Each row comes from the steps of one walk. Every step used is in the known rows, and no mark comes twice. Write the walk behind each row, first mark first.
Known rows
H/G: [ -2   2  21   3  26  24  23 -16  26  24  11  14  -6 -13  16 -15  -3   8
  23 -17 -18  12   2  -9   3  -2 -22   8  22 -31  11   1 -16  -9 -30]
Z/X: [  5  40  -7  16 -13   1  12  12  10  -8  18 -10 -10   7   7   6  -6 -20
  -7   0  -6 -21  10  15   3  -8   0  14  15 -33  -9 -12  -3  -9  -7]
C/G/H/X/S/L: [ 14  14  17 -13   0  -6  -4  18  -1  19  36  12 -24   2  20  -2   6   9
  31 -24 -21  -8  -3  13  42 -37  -5 -18  -1 -44   4   5   0   9 -26]
L/R: [ -7   9  29  -5  -6  -2   3   5  -9   8  23   6 -22   3   5 -17  27 -10
   8 -34   8   6   9   5 -10   2  23  -1  15   1   0  -6  -8 -22 -45]
G/T: [  5  26  15   7  15   3   4   4  23  25  15  -6 -20  -5  29  12  -7 -44
  20  -5  12   8  -1 -11  -9  -7  20 -12  -5 -38   4  13  -8  14 -24]
R/L: [-12   0   3 -11   9  -6 -25   7   3  -1   0  23 -20  -3  -1 -24  16  11
  27  -3   1   8 -13  20  13  -9 -13 -24 -10  -8  24  -4   1  19 -48]
T/G/H/X/Z/Y/S/L/R: [  4  20  37 -13  -6 -20  -3  -2 -23  30  40  27 -48 -17  14 -32  26 -11
  16 -37  11   5  13  22  21  -5  15 -12  16 -45  14  -9  -7 -24 -50]
C/G/Z/Y: [  3  -6   5  -8  -7 -19   3  20   4  30  25  -1 -37 -10   3 -39   0 -13
  20   3   8   6  20 -43 -37  32   3   0  -4 -38   1  15  36  -7 -20]
R/L/P: [-11  10   3 -11 -17  -2 -39  10  -5  -4  -1  35  -9  19 -13  -7  26  -7
  14  10   6 -11   2  36   1 -29   5 -29 -10  -9  41 -13 -14  -1 -54]
E/L: [  0   1  14  11 -10  -5 -14  -3   4  -7  24  12 -25  -8  28  11  18   4
  18  -6  -8  -8 -27  11 -27   9  12  -8  14  -2  27 -18   0  27 -15]
E/L/P: [ -2  10  11   3 -31  -1 -33   4  -4  -9  16  27 -12  16   6  18  27 -11
   8   8   0 -22  -7  30 -26 -16  23 -17   6  -5  44 -22 -15   4 -31]
Y/T/G/Z: [-10  22   6  20  10 -39 -11  -7  13  33  21   9 -21   5  29   3  12 -24
  30  16  -8  -6   2 -16 -18   3  -8 -15  21 -47   5  -1  26  15  -8]
Z/G/H: [-17 -11  10   4   3  20 -12  14 -24  21  18  17 -21 -25  12 -17 -24 -37
   9   8  14  25 -19  -3   1  -5  26  -2   1  -5 -27   4 -17 -22 -29]
S/X/H/G: [ 25   6 -13   2  11  28   2   3  38  26  23  27   8 -22  11 -19  -3   1
  22 -11 -23   6   5 -15   5 -12 -22  15  31 -36   4  -3  -7  -5 -45]
C/G/T: [  9  28  29  -8  30  -1  13   0  12  35  22   4 -23   7  20  14  -9 -52
   8   1  10  19  22 -25 -15 -10   4 -14   0 -49   1  21   3  10 -24]
R/L/S/X/Z/Y/T: [-16  27  -4  -7 -22 -25   3   9   8  21  13  11 -36  -9  38 -44  16 -37
  20  24 -20 -30 -15  -2   9 -12   5   7   3 -28  10  -3   3  -7 -49]
P/L: [ -3  24   8   1 -14  13   4  10  -1   8  11  25 -42 -18  15 -18  -8   3
  23  -2  -1  -7 -23 -10   0  -6   3 -14  -4 -36  31  -1  -8  45 -23]
C/G/T/Y: [ -1  42  -1 -16  32 -23 -16 -14   2  42  30   9 -15 -21  28 -20   2 -33
  14  11   8  30  27 -19 -24   2  11  -3   5 -48 -20   0  18  12   3]
P/L/S: [-27  22   7  13 -30  -5   7   1  -9   8  32  33 -43  -3  22  -5   3  17
  29  11   4 -34 -21   8  10 -13  14  -3 -11 -20  41   5 -19  28 -35]
T/Y/S/X: [ 25  31 -18 -12   6 -15  -2   0   0  31  41 -10 -30 -25  -1 -28  38 -23
 -13  18  18 -17  14  11   3 -15 -12   3  28 -54  13 -28  24  19 -12]
J/X/T: [ -8  33 -52  -5  -7  -4 -11  18  27  -5  19   7   4  -8  20  -2  25 -45
  19 -16  -8 -41   3 -16   2 -18   3 -11  18 -12 -19 -18  -5  13 -23]
J/X/H/G/Z/Y/S/L: [  9  11  -3 -11  -2 -12  -3  -4   1  34  45  10 -43 -24   9 -35   1   6
  40 -19   0 -15  12   4   4 -20   3 -11   1 -51  20 -25   9 -10 -23]
X/T: [ -4  23 -36   1   6  11 -15  15  16   7   9  10   0 -20  23   7  30 -34
  38 -13  -9 -27  -5 -12   2 -12   5 -10  10  -6 -15   6  -7  10 -36]
T/Y: [ -7  30 -21  -7  13 -17 -26 -13  -4  21  23   0 -10 -26  21 -36  17  -1
  18   5  -3  15   4   0 -19   7   9   6   5 -24 -26 -18  14  11   6]
H/X/Z/Y/S: [  1  11  -3 -20  -7  -8   4 -20  -1  22  22 -16 -47 -23  11 -47  20  -9
  19   1   9 -19 -14   4  13  13  -7  -6  -1 -51  15 -11  13   0 -24]
Z/Y/T: [ -5  27  -4  -8 -13  -9  12   9   7  25  13   2 -28 -10  33 -35   3 -50
  25  17 -21  -8 -17  -8 -20  -9  27  19   5  -6 -10   2  -4  -9 -33]
H/X: [ 17  35  -2  -3  -2   0  -8   8  17  -7  30  -9  -6  23  18 -15  22  -3
   8 -12 -22  11 -16  25  13   4 -16  -6   2 -26 -10  17  -6  28 -19]
G/Z/X/J: [-14  22 -29   6 -10  -9  -6  -2  34  -2 -12 -26   3   9  19  10  -3 -18
   3   6 -30 -28   6 -23   7   0 -30 -26   3 -39  -6   0  11   0   6]
T/G: [ 12  34   4   8   8 -13  -6 -14   7  19  10  32 -16  -6  11  12   3 -26
   4   5  -4  -3  -2   7   0   3 -14   4  22 -40   8  -5   6  17 -12]
J/X: [ -8  24 -22  -5 -16 -13   4   7  19 -12  26 -12  -8  16   6 -18   4 -21
 -14 -13  -5 -24   0  -3  -9 -11  -3  -2  10 -21 -11 -39   0  10   0]
X/T/G/Z/Y: [  6   9 -16   3 -14 -25  -9  19  18  31  18  17 -30 -28  14 -28   4 -27
  33   3   9 -10  10 -38 -26  33   8  -1   6 -40   6  15  31   0 -23]
E/L/S/X/Z/Y/T: [-12  27   1   0 -29 -23   6   6   8  18  21   7 -38 -11  48 -32  16 -38
  17  23 -22 -35 -20  -6  -5  -6  12  13  11 -25  11  -7   4  -4 -37]
T/Y/S/X/H/G/C: [ 17   6 -19   5  31  20  12 -20  29  41  36  18  10 -41   3 -17   1 -12
  27  13   5  14  -2 -14  -2   9 -12  -6  35 -24   4 -24  14 -10 -40]
L/E: [ -7   3   0   6  10  16 -22  16   2  -5   9  11   0   7  17  -9  -2  15
  19 -12  -8 -21 -11  -2  -5 -22  15   5 -38 -14  -1 -17  -7  20 -44]
S/X: [ 29  21  -7   4  -5   1   4  27  13  11  27  -9 -17  -2  -1  -8  27 -22
 -20   4   4 -18   8   3   1 -12 -18   6  20 -41   9 -11  12  19 -24]

Write each row's walk
[ -4  29  -5  28 -11 -19   5  15  15   0  26 -19 -13  12  11   5  -3 -10
   6   2   0 -21  17  -1  -7   2  -3  -2  15 -46  -6  -9  16  -6   0] -> G/Z/X
[-24  15 -11   1 -17 -15  -7  -9  17 -18   4 -27 -17  11  28 -24  14  -1
 -10 -19 -16 -41 -10  -9  20   2 -35 -16   1 -56 -13 -40  10   4  -4] -> J/X/Z
[-15  15  11   8   4  14   0 -15   8   2  23  -9  -7  -3   6 -13 -10 -24
   4  11  10   5 -19  -7  16  24 -20 -28   7 -10  -5  -8  19 -24 -29] -> H/X/Z/G/C
[  5  11  13  -5  -9  -3  -5  12   5  12  23   1 -27  -6  18   1   4  18
  36 -29 -15 -28  -8  10  33 -39   2 -15  -7 -31  14 -12   4   1 -22] -> X/S/L
[  4  50   4   5   8 -20   0 -18   8  28  10  35 -16  -2  29   9   4 -51
  13  19 -19  -8 -10   8  -1 -14  -4   9  29 -33   3  -6  -1  13 -18] -> Y/T/G
[  7   7 -20  -1   6  21   2  -7  41  15  21  26  14 -13  15 -24 -15   1
  24 -19 -27   4   2 -18   0 -11 -14  11  25 -27  -7 -17 -15 -10 -32] -> J/X/H/G
[  1  28 -41   1  -7  -6 -16  30  17  10  28  28  -8 -17  15   3  45 -31
  24   4   3 -48   7   1  22 -24  -6 -11  17 -16  15   6  -1  19 -56] -> R/L/S/X/T
[  2   6  -3 -11   1 -22   4 -17  -1  42  29  -1 -49 -30   2 -33  13 -18
  29  12  24 -12   0  -8 -12  15   7  -6   9 -47  24 -11  25   1 -18] -> T/G/Z/Y/S
[  0  26 -27 -15  -4   5 -15  -9  36  -6 -11 -20   8  17  22  -5  16 -13
   4  -3 -45  -3 -18  -7  20   1 -40 -28  -6 -25  -9  18  -6  24  -8] -> H/X/J
[  0  40 -24  -9  22 -15 -19 -15  29  38  32  17   1 -34  35 -33 -10 -27
  25   1  -1  23  19 -21 -16  -1  15   4  14 -47 -21 -13   6   7  -3] -> J/X/H/G/T/Y
[  3   6 -18  12  16   4 -16  13  -6  36  13  47  -8 -41  26  11   3 -50
  23   7   3   7 -14  -4   6  -7  16   0  23 -33 -21   4 -19  13 -34] -> X/T/G/H
[ 14  23  11  -8 -10  -7  -7  15  11   7  31   1 -22   6  22  -4  10  19
  35 -30 -23 -19 -10  20  43 -36  -6 -17  -5 -37  12   0   2  11 -23] -> H/X/S/L
[ 17   6 -13   7   4  22   3   1  34  26  30  33   5 -19  14 -15  -2   5
  25  -7 -22  -4   4 -10   9 -15 -18  16  28 -32  11  -1 -12  -8 -49] -> L/S/X/H/G
[ -8  24   3   3  -6  -6 -16  -8  15 -14   7 -25 -16  16  37 -21  26  11
   5 -17 -28 -16 -22  10  34  12 -44 -18  -4 -60 -13   0   5  15 -18] -> H/X/Z
[ 20  29  -3   5   7  -4 -12  11   7  14  31  22  -6   1  25  -6  10 -26
   7   0 -15  26 -19  24  19   4  -6  -3  14 -42 -17  21 -17  30 -24] -> T/G/H/X
[ -3  37  16 -11   0 -19  -5  -3 -20  24  44  19 -35 -18  11 -21  32 -14
  23 -34  14 -10  30  21   9 -22  28  -9  21 -23   6 -22  -5 -30 -39] -> Z/X/T/Y/S/L/R
[  5  34  -4 -20  -3  -9 -35   1 -26  27  38  38 -19   2   2  -3  35 -26
  21   9   2 -11  24  39   7 -47  14 -26   2 -43  18 -14 -16  -6 -35] -> C/G/H/X/T/Y/S/L/P
[ 37  27 -50  -8  -5   0 -34  11  18  28  38  11  -5 -30  11 -19  11 -32
  18  11   4  -6   0  -5  -3 -20  13   2  16 -40 -10 -17  15  15 -33] -> G/T/Y/S/X/H
[ -8  46  -4  -8  12 -23 -29 -10   8  33  27   0 -21 -29  31 -34  -5 -39
   4  14  16  14  17 -17  -4   6   6  -8   6 -52 -17  -5  24  -2   1] -> S/X/Z/G/T/Y
[ -6   4  38   1 -14 -10  -5   1  -8   0  32  20 -28  -2  18  -4  31  -3
  10 -33   7   5  -2   9 -23   9  31  -7  25  10  23 -15  -7  -9 -43] -> E/L/R
[ 36  22 -56  -8  -9   2 -37  10  11  21  37  10  -3 -30   4 -27  18 -19
  16  11  -2  -9  -3   0  -4 -19   6   6  18 -32 -13 -24  17  13 -30] -> T/Y/S/X/H
[ -2  42 -49 -11  17 -16 -39   4   4  26  31  18   5 -38  36 -30  32 -26
  35   2 -10  12   2  -2  -2   1  12  -3  13 -25 -42   2   2  21 -10] -> G/H/X/T/Y
[  7  18  15  -6  11  -3  -2 -13 -19  24  34  -1 -47 -11   9  -9  17   8
  31 -17   2 -14  -2  32  14 -33   0 -14  -5 -39  19 -25  -4   2 -18] -> Y/S/L
[ -4  35  -3  -4  -7 -13 -26  -4  -7  26  32  30 -17  -3   3  -1  25 -13
  30   5   5 -30  33  31   4 -43   9 -24  10 -50  33 -25  -8 -20 -27] -> H/G/Z/X/T/Y/S/L/P
[ 20  28 -44 -12  -2   2  -5  23  18  24  26   9 -17 -35  10 -11  41 -52
  19   3  10 -41  10 -13   9 -15   0  -5  25 -31   6  -2   8  12 -43] -> Z/Y/S/X/T
[ 21  13 -47   3 -25   0 -37  27  15   6  34  30  -1 -10   5 -14  16  -4
  20   9  -7 -21  -8   8   9 -22   4   3   5 -14   5  -7   5  13 -56] -> R/L/S/X/H
[  9  -5  -9  13  27  33  15 -15  31  26  24  18  16 -27   6  -3 -11  -7
  34   1  -5  16 -12 -17  -5  12  -9  -8  24  -7   0 -13   1 -14 -46] -> X/H/G/C
[  4  20   4  -2  -1   8 -16  16  -2   6  34   7 -10   5  18 -23  -1 -26
   6  -1  -8  32 -21  19  18   2   1  -8   3 -19 -25  24 -17   7 -26] -> Z/G/H/X
[ -7  31  11 -19  -1 -23  -7  -5 -18  23  47  19 -34 -15  10 -28  36 -13
  20 -40  14 -10  27  16   5 -23  26 -13  20 -19   6 -31  -4 -23 -37] -> J/X/T/Y/S/L/R
[  8  19 -16 -15   1 -22  -2 -11   7  38  34   5 -41 -28   8 -32  24 -27
  35   9  18 -16   1  -8  -1  13   3 -12  13 -48  20   1  23   9 -25] -> H/X/T/G/Z/Y/S
[ -5   9  12   2   6  -4 -18  27   1   6  28  17 -11  14  18   2 -11  27
  29 -18 -12 -39  14  -7  19 -46   7 -10 -34 -46  13 -18  13   9 -38] -> C/G/Z/X/S/L/E
[ -9 -12  -6  17   8 -15 -16   7  31  30  33  21  -9  -7  16 -20  10  23
  45   0  -6  -3  11 -21  -2   0 -21 -19  15 -43  22   5  19   4 -41] -> R/L/S/X/H/G/Z
[-28  26  19   1 -29   0 -12  -1  -7  -3  20   7 -40  -2  12 -30 -15 -16
 -10  11   9 -28  -7  -9  31  -1 -25 -15   0 -37  16  -2  15 -19 -26] -> P/L/S/X/Z/G
[ -2  36  -5 -16 -13  -5 -43   2 -25  22  35  37 -20  -3   2  -9  24 -29
  22   8  10 -13  14  42  12 -45  22 -27  -1 -30  19 -15 -19 -19 -34] -> Z/G/H/X/T/Y/S/L/P
[ -4  31  -7 -17  26 -17  -7 -34  -5  45  33  -7 -35 -34  19 -26  17 -25
  26  13  24   4   2   7  -6  -8  18 -10   8 -45   5 -21  10  11  -4] -> G/T/Y/S
[-21  47  -8 -11   8 -27 -28 -17  11  25  27  -1 -16 -22  34 -37 -13 -38
   6   8  13  12  15 -20  -6   6  11 -11   2 -46 -24 -14  19  -5  10] -> J/X/Z/G/T/Y
[-10  20  -2  -1 -11 -21   6  11  11  30  18  -5 -30  -8  36 -35   7 -43
  35  19 -18  -9 -11 -19 -26  -2  24   8   5 -16  -7   4  10  -7 -28] -> G/Z/Y/T
[ -3   8  10   5  11  11 -27  20  -8   0  20  19 -13   6  19  -6  -3  26
  27 -23 -12 -24  -4  12   4 -38  14  -1 -46 -25   8 -22  -9  17 -44] -> S/L/E
[  0  14  -2   0  -3  -8  -3  -9   6   7  11 -28 -33  -8  19 -21  36  -5
 -10  -2  -1 -42  -6   3  31  -4 -44 -14  11 -76  10 -28  20   9 -22] -> Y/S/X/Z
[  3 -12 -12   1 -18 -17  -7  25  26  33  30  25 -29 -27   8 -52  -1   5
  37   5   6  -4  12 -33 -15  23   0   3   3 -38  25  16  25  -9 -49] -> R/L/S/X/H/G/Z/Y
